Each row was made from one path, in order. Every step used is in the known rows, and no mark comes twice. Write each row's path.
Known rows:
savas -> tumu: 12  -10  -11  -7  9  17  -16  -20  24  11  -7  2  23  0  0  5  3  -5  -8  -1  14  3  -3  -10  -9
vazib -> tuvud -> tumu -> sodenib: -7  12  -26  3  13  -4  -40  -3  14  12  -21  21  -3  26  -8  15  -5  29  -7  -5  2  -21  5  -19  0
vazib -> savas: 2  -1  14  5  11  1  -5  8  9  0  10  1  15  -8  19  6  10  7  8  22  2  -7  -16  -5  5
tuma -> tumu: -11  -15  -10  2  -7  21  -7  6  21  -2  25  11  12  2  7  11  -1  8  -5  4  -4  -2  -2  7  -33
piduk -> vazib: 5  15  -17  4  -13  -11  9  -1  18  6  -12  14  -12  -23  3  -14  8  -3  0  -6  3  1  -4  11  -2
tuvud -> vazib: 10  3  -20  -7  -2  3  1  -7  7  -1  -16  3  -13  -21  -5  1  17  3  -15  -18  11  -14  -1  -15  -1
savas -> vazib -> tuvud: 14  4  -21  -7  -9  -13  -2  2  0  26  -36  28  13  -1  -24  -4  11  19  7  -5  -29  -3  5  -7  -1
savas -> vazib: 1  1  0  -9  -15  -6  8  8  9  10  -15  9  9  -8  -4  -5  10  24  27  -1  -16  6  5  1  -4
savas -> tumu -> fotuv: 4  -11  -2  -14  11  14  -17  -9  15  16  -2  3  26  -5  4  -4  -8  18  9  -3  0  10  -11  1  -12
fotuv -> tumu: -10  -8  6  0  4  8  -22  9  6  15  15  -11  3  -5  16  16  3  2  8  16  -17  -1  -4  -7  -27
vazib -> savas -> tumu -> fotuv: 5  -9  9  -8  21  12  -20  0  26  9  6  4  42  -12  21  2  1  26  14  21  1  1  -28  -3  -10
piduk -> vazib -> savas -> tumu -> tuma: 14  0  -11  4  5  11  -13  -1  52  24  9  5  23  -12  39  -18  16  -3  -9  11  5  13  -17  -8  -11
fotuv -> tumu -> piduk -> vazib: -19  -11  2  17  -38  -3  -14  27  30  29  11  10  -7  -15  28  -9  -5  23  14  1  -7  10  -10  -18  -32
rikaz -> tumu -> tuma: 6  -4  12  5  -2  24  -32  9  22  -1  7  -20  8  20  14  -13  -3  -8  -13  4  -12  20  4  -22  -18
vazib -> tuma -> tumu: -3  -10  7  24  0  41  -5  -1  20  -7  25  17  -3  6  10  14  15  4  16  7  -2  1  -2  -8  -48
fotuv -> tumu -> savas -> vazib: 8  -11  9  4  -13  2  -15  12  20  34  18  -1  20  -18  -2  -10  5  27  26  12  -10  -1  1  -12  -26
tuvud -> tumu: -13  2  -2  -9  5  1  -19  9  6  10  -4  -20  -20  1  9  14  10  9  12  11  -3  -8  10  3  -17
tuma -> tumu -> savas -> vazib -> tuvud: 23  -14  -26  7  -18  7  -10  7  29  34  5  38  32  -1  -25  -13  4  34  -6  -1  -6  -11  2  -11  -31
piduk -> tumu: -3  -10  1  -7  1  12  -37  -6  12  -3  -4  -8  9  -8  1  13  -7  13  6  20  4  9  -3  -2  -19
rikaz -> tumu: 16  -3  7  7  0  15  -30  -3  22  -7  -10  -11  10  2  -4  2  1  -7  -5  6  2  4  3  -19  -14
piduk -> vazib -> tuvud -> tumu: 6  23  -35  -5  -3  -18  -17  4  19  30  -42  12  -27  -10  -7  2  19  5  -7  -1  -9  -15  5  -2  -17
tuma -> tumu -> rikaz: -17  3  -11  -8  -1  16  -14  -4  25  -8  21  30  18  -9  11  -7  1  24  -4  -11  16  -5  -1  3  -24
piduk -> tumu -> savas -> vazib -> tuma: 23  -5  16  20  -10  27  -31  -14  25  16  5  9  11  -21  -13  -10  11  33  41  21  8  12  0  -19  -35

Write each row's path:
17  -13  -13  -6  17  26  -17  -8  38  15  6  -7  25  -15  27  -1  24  2  -22  2  16  -3  -18  -33  -11 : tuvud -> vazib -> savas -> tumu -> tuma
14  7  -9  -3  8  3  -11  1  43  18  -5  15  31  -32  21  -11  8  23  16  11  2  6  -33  6  -11 : piduk -> vazib -> savas -> tumu -> fotuv
-27  -34  1  15  -33  22  -8  25  28  8  34  18  13  11  19  1  -16  33  -1  -2  5  7  -4  -15  -36 : tuma -> tumu -> piduk
7  -7  -14  18  -3  46  -3  -9  27  -8  13  19  -15  -17  4  17  31  4  0  -12  6  -12  -3  -22  -48 : tuvud -> vazib -> tuma -> tumu
7  3  -11  -16  18  12  -23  -30  29  7  -11  20  28  -15  4  -13  7  8  -5  -17  33  2  -2  -13  2 : savas -> tumu -> rikaz
17  20  -35  5  -5  -17  1  -4  10  21  -35  35  -8  -11  -15  -13  10  -5  -20  -12  -10  -6  -4  -4  0 : piduk -> vazib -> tuvud
50  0  -10  13  -10  2  -33  -4  31  31  -29  17  31  0  -39  -23  9  18  -10  1  -2  -4  5  -34  -11 : rikaz -> tumu -> savas -> vazib -> tuvud
-20  1  -8  9  -34  -10  -12  30  34  24  -9  1  -31  -8  21  -10  0  30  14  -2  9  3  4  -10  -25 : tuvud -> tumu -> piduk -> vazib
-18  -10  -17  12  -4  19  -18  0  34  -16  30  34  24  15  13  10  -17  31  -1  -10  13  -6  -2  -6  -18 : tuma -> tumu -> sodenib
34  1  -18  7  -11  -13  -3  -1  7  38  -21  29  22  -5  -33  -24  5  22  -3  -4  -5  -9  4  -14  1 : tumu -> savas -> vazib -> tuvud
-1  -32  14  12  -7  16  -24  7  38  22  13  9  40  1  27  1  -2  27  4  17  23  2  -21  -33  -11 : vazib -> savas -> tumu -> piduk
-19  -17  -7  23  -35  9  -5  32  55  12  33  31  16  -16  39  -7  0  37  9  13  8  0  -24  -10  -36 : tuma -> tumu -> piduk -> vazib -> savas
27  4  18  28  -12  18  6  -7  15  17  8  16  1  -11  -15  -23  16  18  37  -1  4  5  3  -17  -14 : tumu -> savas -> vazib -> tuma
7  -6  -17  6  13  16  -28  -29  37  2  -3  28  35  13  4  6  -14  13  -3  -14  28  2  -4  -19  6 : savas -> tumu -> sodenib
20  -4  3  6  -19  -8  6  2  15  20  2  10  14  -14  -14  -25  1  24  18  -1  5  1  6  -4  -1 : tumu -> savas -> vazib
-20  -14  -4  -5  -6  17  -6  19  12  0  30  9  17  0  11  3  -14  33  9  5  -19  5  -11  18  -37 : tuma -> tumu -> fotuv
36  -2  7  10  -15  8  -24  -1  38  15  -8  0  26  -13  -20  -24  4  19  11  5  7  5  8  -24  -11 : rikaz -> tumu -> savas -> vazib
10  -1  1  -6  -16  -9  -12  12  25  27  0  -10  -3  -13  -5  -12  12  32  28  9  6  -7  14  -4  -16 : tuvud -> tumu -> savas -> vazib
7  1  13  1  3  14  -31  6  16  -5  -7  -12  13  -1  -3  -7  -11  20  9  3  -11  13  -6  -6  -16 : rikaz -> tumu -> fotuv
16  10  -2  16  4  29  2  -19  6  -6  -11  9  -28  -19  -4  4  31  -3  4  -18  7  -10  -3  -28  -15 : tuvud -> vazib -> tuma
24  -7  -17  -6  18  19  -17  -20  41  10  -9  4  26  -29  11  15  31  3  -12  1  24  -20  -16  -30  -6 : tuvud -> vazib -> savas -> tumu
13  1  15  48  -31  29  -23  6  46  5  -10  14  -15  -10  10  -20  11  10  17  -6  10  21  -7  -41  -36 : rikaz -> tumu -> piduk -> vazib -> tuma
18  -6  25  28  -9  23  -16  1  20  32  23  5  4  -18  0  -8  22  19  44  13  -12  4  0  -23  -40 : fotuv -> tumu -> savas -> vazib -> tuma
-9  -2  1  29  -12  36  -9  -3  40  -11  16  48  14  8  6  10  5  45  45  -7  -6  6  0  -15  -35 : savas -> vazib -> tuma -> tumu -> sodenib
22  5  -10  43  -14  30  3  -6  46  10  35  31  -7  -21  2  -19  15  2  6  -1  21  -1  -5  -6  -46 : piduk -> vazib -> tuma -> tumu -> savas
-6  -14  -36  20  -39  2  -9  22  39  29  -1  52  5  2  6  -10  -5  29  -20  -11  -5  1  -9  -17  -39 : tuma -> tumu -> piduk -> vazib -> tuvud
16  -12  8  40  -2  41  -8  -4  27  5  48  16  5  1  0  -9  7  5  8  7  22  -4  0  -15  -45 : vazib -> tuma -> tumu -> savas
1  -19  17  20  -23  18  -33  15  31  4  0  -3  10  12  5  -9  -13  19  -2  0  9  17  -1  -37  -18 : rikaz -> tumu -> piduk
-15  7  10  31  -27  12  -11  19  31  21  -5  6  -47  -7  22  -10  16  26  37  0  9  7  -1  -21  -39 : tuvud -> tumu -> piduk -> vazib -> tuma
-7  10  -10  -17  12  -8  -31  17  -10  26  -20  -1  -9  8  -9  6  -1  30  6  8  -27  -9  -2  4  -17 : vazib -> tuvud -> tumu -> fotuv
